Known rows, with every step that occurs
neni/ribepo/kefak/monozig: [ -6  -8  -2  -1   3  -3  -2   1 -16  -4  -2  -7  -6   8  18   2 -11  -8
  -7  -8   7   5  14 -15   0   4   4]
kefak/nore/neni/sabul/pege: [  5  -7   8   0  -4  -2   4  -2  -1   5   2  -4   8   8  -4  17  -3   2
  -2   2 -13 -15   4  -6  14  -5   4]
pege/monozig/kefak/bisif: [  6   9  -2 -21  -9   3   5  10   1 -21   5   7  -8  14 -15  -1   8   5
   5  -2   1  11 -22   5 -12   0  -4]
kefak/nore/neni/ribepo: [ -2 -13   7  -4  -1  -4   4  -2  -5   0   1  -2   2   4   7  15  -6  -1
 -11  -4  -8 -23  -3 -13   8  -4  10]
monozig/kefak: [  1  11   2  -5 -15  -4   2  -1 -13  -9   7   4 -10  -1  -6  -9   3   5
  -2  -1  -2  -7  -7   5 -12   4   7]
monozig/kefak/ribepo/neni/sabul/pege: [ 19  36   5  -1 -10  -1   2   0   2  -8   3  -1   5  -2 -13   6   2  -1
   1   1 -11  -3 -10   0  -7   5   2]
neni/ribepo/kefak/bisif: [-13 -14  -5  -6  10   0   2   9 -12  -5  -6  -9 -10   0  27  -4 -10  -3
   0  -6  13   9   1 -11   2   4   4]
nore/kefak/ribepo/neni/sabul/pege: [-10  35   0   3   2  -1   2   0  -6  19  -3   0  13   7 -14   5  -6  -5
   0   2   6  -9  -3   3   9   0  -2]
ribepo/neni/sabul/pege/monozig: [ 14  14  -2   9   0   9   9  -4  14  -3   2  -1  -5  -5  -7   1   2   1
  16   1   0  14  10   5   8  -4 -15]
ribepo/neni/sabul/pege/bisif/kefak: [  9   8  -5  14   0   9   7  -4  16  -2  -2  -3  -2 -15  -4  -4   2   1
   8   0  -3  13  12   6  11  -3 -14]
kefak/nore: [  4  -4   6  -1  -4  -6  -3   0 -16   1   6   1   4  12   0  -2   3  -1
  -1   1  -5 -23  -6  -8   2  -3   7]
sabul/neni/ribepo: [ -9 -32  -6  -6   1  -3   4  -8  -5  -4  -3   1  -7  -7  22 -11  -3  -1
   7   2  12  -6   1   4 -10   1   0]
neni/sabul/pege: [  7  -9  -2  11   0   1   3  -1   3   5   7  -6   4   3   6  -6  -6   0
  18   4  -1  11  18  11   2   3 -10]
kefak/bisif: [ -1  -8  -6 -13   8   3   6  13 -12  -6   2   2   4   4   3 -18   0   3
   4   3   7  -5 -14  -2  -7  -1   8]
kefak/monozig/pege/bisif: [ 16  -5   8  -2  -4  -4  -4  -4  -6  -7   6   9   6  18 -16   5  -2  -4
 -21   2  -7   0  11 -10 -16  -4  -1]
pege/sabul/neni: [-10 -25   1 -11   4  -3  -2  -6  -7   6   0   6  -5  -6   6   1   6   5
  12   4  15   3  -8   2   1   1   4]
ribepo/neni/sabul/pege/bisif: [ 11   9  -1  13   1   7   8  -6  12  -2   0  -1  -1 -10   0  -5   0   2
  10   2  -1  13  14   2  10  -4 -14]
pege/bisif/kefak/nore/neni: [-14 -14  -3   3  -4   1  -2   0   8  -5  -4   2   2  -6   6  -6   4   1
 -16  -2  -5   2  -7  -1   5  -4   1]
bisif/kefak: [ -6  -5 -10   3  -2   4  -2   5   2   2   1   0 -11 -14  -4 -13   7  -1
   1  -6   2  -4  -4  13  -5   3   7]
ribepo/neni/sabul: [  8  24  -7  10   7   6   6  -4   8   1  -1  -2  -4  -9  -8 -11   1   2
  11  -2  -1  -2  18   5   6  -2  -9]
pege/bisif: [-14 -10  -1   4   1   1  -3  -1   0  -6   2   6   0   3  17 -22  -3   4
  -6   0   4  10   3  -3  -4  -4  -4]
kefak/ribepo/neni/sabul: [ 13  45  -3   5  12   2  -4   3  12   3  -1  -4  15   1  -6  -1  -2  -7
   9   0  -8 -10   5  -4  -3   2  -1]
bisif/kefak/monozig/pege/sabul/neni: [ 10 -17  -3  -5  -5  -1  -3  -1   2   0  -1   4  -5  -6 -22   8  11  -4
 -13  -2  -2  -3  -3   7 -10   2   4]
neni/sabul/pege/bisif/kefak: [  2 -17  -4  13  -1   2   1   0  10   2   1  -6   6  -3  10  -6  -3   1
  11   3  -3  20  14  12   4   3 -13]
neni/sabul: [ -1   5  -9   7   7  -2   0   0   0   6   3  -5   2   3   3 -16  -5   2
  15  -1  -2  -3  22  12  -2   5  -7]
sabul/neni/ribepo/kefak: [-14 -24  -4  -6   0  -2   2  -6  -9  -2  -7  -3 -11  -5  25  -7  -3  -1
   7   3  14   4   4  -1  -1   0   0]
kefak/nore/neni/sabul/pege/bisif: [  1  -9   9   2  -4  -2   3  -3   0   2   1  -2  11   8   1  15  -3   2
  -6   3 -14 -10   3  -8  15  -6   1]

Rows
[  5  27 -11   5   6   5  -4   7  17   3  -6  -5   3 -14 -11  -3   7  -8
   3  -6  -7  -7  -4   9  -2   5   3] => bisif/kefak/ribepo/neni/sabul
[ 10   5  10  -5 -19  -5   7  -4  -8  -8   5  -1   0   3 -12  16   2   4
  -7   2 -15 -12  -9  -1   3   1   5] => monozig/kefak/nore/neni/sabul/pege
[-14 -14  -8   5  -1   3  -4   2   8  -6  -3   4  -4  -8  12 -19   4   2
  -9  -3   3  12  -3   4  -3  -1  -3] => pege/bisif/kefak
[  3 -16   6   5   1   2  -5   0  12  -4   0   7 -13 -10  -2   2   4   7
 -14   1   2  11  -4   6 -12  -2  -3] => monozig/pege/bisif/kefak
[ -4   9  -9   7   5   4  -6   3  19  -4  -8  -1   9  -9   5 -12   3  -3
  -7  -3  -5  10  -1   3   0   2  -6] => pege/bisif/kefak/ribepo/neni/sabul
[13 34  2  7  9  3 -3  2 16  1 -2 -3 19  0  0  2 -3 -8  7  2 -7  2  1 -7
  1  0 -5] => kefak/ribepo/neni/sabul/pege/bisif
[-15  40  -1  -1   4  -2   1   0  -9  18  -3   4   9   7 -15  -1  -4  -4
  -4   0   7 -16  -9   0   4  -1   3] => nore/kefak/ribepo/neni
[-21  30  -1  -3   4  -5  -3   3 -14  20  -1   3  11  14 -10  -4  -6  -3
  -3   0   8 -18 -10   3   1   1   6] => nore/kefak/ribepo
[ 12  -2   0   4  -6   1   4   1   8  -4   7  -3   0   7  -3   2  -1   2
  18   2  -3  19   9  14   0   3 -15] => neni/sabul/pege/monozig/kefak
[  7 -25  11  -6   4  -2  -5  -5   3   4   2   9 -15  -9  -5  16   7   9
   1   6  11   4  -8   4 -10  -1  -1] => monozig/pege/sabul/neni
[ -8 -10  -7   3  -4   1  -4   1   3  -8  -2   4   5   0   2 -14   2  -3
 -17  -2  -3   8   2  -1  -5  -1  -1] => pege/bisif/kefak/monozig
[-14 -29  -1 -11   7  -4  -3  -5  -7   5  -6   0  -8  -8  17   7   3   3
   8   1  20   9  -5  -4   6   3   2] => pege/sabul/neni/ribepo/kefak
[  6 -32  10  -6   6  -4  -4  -5   4   3   0   7 -16 -10   2  18   4   8
  -2   3  13   5  -6   2 -10   0  -1] => monozig/pege/sabul/neni/ribepo
[  4 -13  10   4   1   1  -5  -2   7  -4   3   9 -11  -1   2   0   0   8
 -11   3   4   9   1   1 -13  -5  -5] => monozig/pege/bisif
[-25   6  -6 -12   3  -3   8   7 -23  12  -2   5   4  10 -10 -14  -4   2
  -6   2  15 -12 -15   5   3  -1   5] => nore/kefak/bisif
[-14  13   8  -3  -2   2  -4   1 -16   7  -4  -6  -5  11   2  10   0   3
  -1   2  -2   0   4 -18  22  -8  11] => ribepo/kefak/nore/neni
[17 38  2  7  9  4 -2  3 13  3  0 -3 16  1 -4  4 -3 -8 12  2 -7 -3  2 -4
 -1  1 -2] => kefak/ribepo/neni/sabul/pege
[  4  -5  -3  12   1   2  -2   2  13   2   1  -7  12  -1   9  -4  -4  -4
  10   3  -6  17  12   9   2   4 -12] => neni/sabul/pege/bisif/kefak/ribepo
[ 15  43   1  -4  -7  -2   0   1   1  -8   1  -2   5  -2 -14   2   3  -1
  -1  -1 -10 -11  -7   0  -9   6   3] => monozig/kefak/ribepo/neni/sabul
[ -5 -14  -3  -1  -4   1   1   3   5   1  -3  -4  -6 -12  -2   9   4  -2
 -12  -8  -7 -16  -8   3   5   1  11] => bisif/kefak/nore/neni/ribepo
[  1 -10   2  -1   4  -3  -3   0 -12  -3  -3  -6 -10   6  15   8 -11  -6
 -10  -7   7   7  14 -14  -2   3   2] => neni/ribepo/kefak/monozig/pege
[ 18 -19   7  -8  -2  -7  -2  -6  -8  -2   4   7   3  10 -14  19   0  -5
 -15   1   1  -2   6  -9 -14   1   1] => kefak/monozig/pege/sabul/neni/ribepo
[-11 -12  -6   4  -1   1  -2   0  10  -3  -6  -1   5  -4   6  -6   3   2
 -13  -2  -8   3   1   1   7  -2  -4] => pege/bisif/kefak/nore/neni/sabul
[-11 -35  -1 -11   6  -5  -1  -7  -5   4  -2   3  -6  -9  17   5   2   2
   8   0  18   3  -7   0   0   3   2] => pege/sabul/neni/ribepo
[ 11 -13  16  -5 -21   5   7   0   5 -13  11   6  -6   9  -7  21   2   2
   6   4  -4  20 -18   0   1  -6  -3] => sabul/pege/monozig/kefak/nore/neni
[  1   2   5  -1  -1  -4   3  -3  -4   6   1  -3   7   8  -7  10  -3   2
  -3   0 -14 -22   6  -6  12  -4   5] => kefak/nore/neni/sabul
[ -1  14  -8   1   4   3  -8  10   9   3  -2  -3   2  -9  -4  -5   4  -7
   1  -5  -4 -10  -9   7  -9   5  11] => bisif/kefak/ribepo
[ -9  11   5  -2  -2  -1  -8   3 -23   5  -2  -6  -6  13   5   0   3   0
   4   2   1   0   1 -16  18  -5   8] => ribepo/kefak/nore
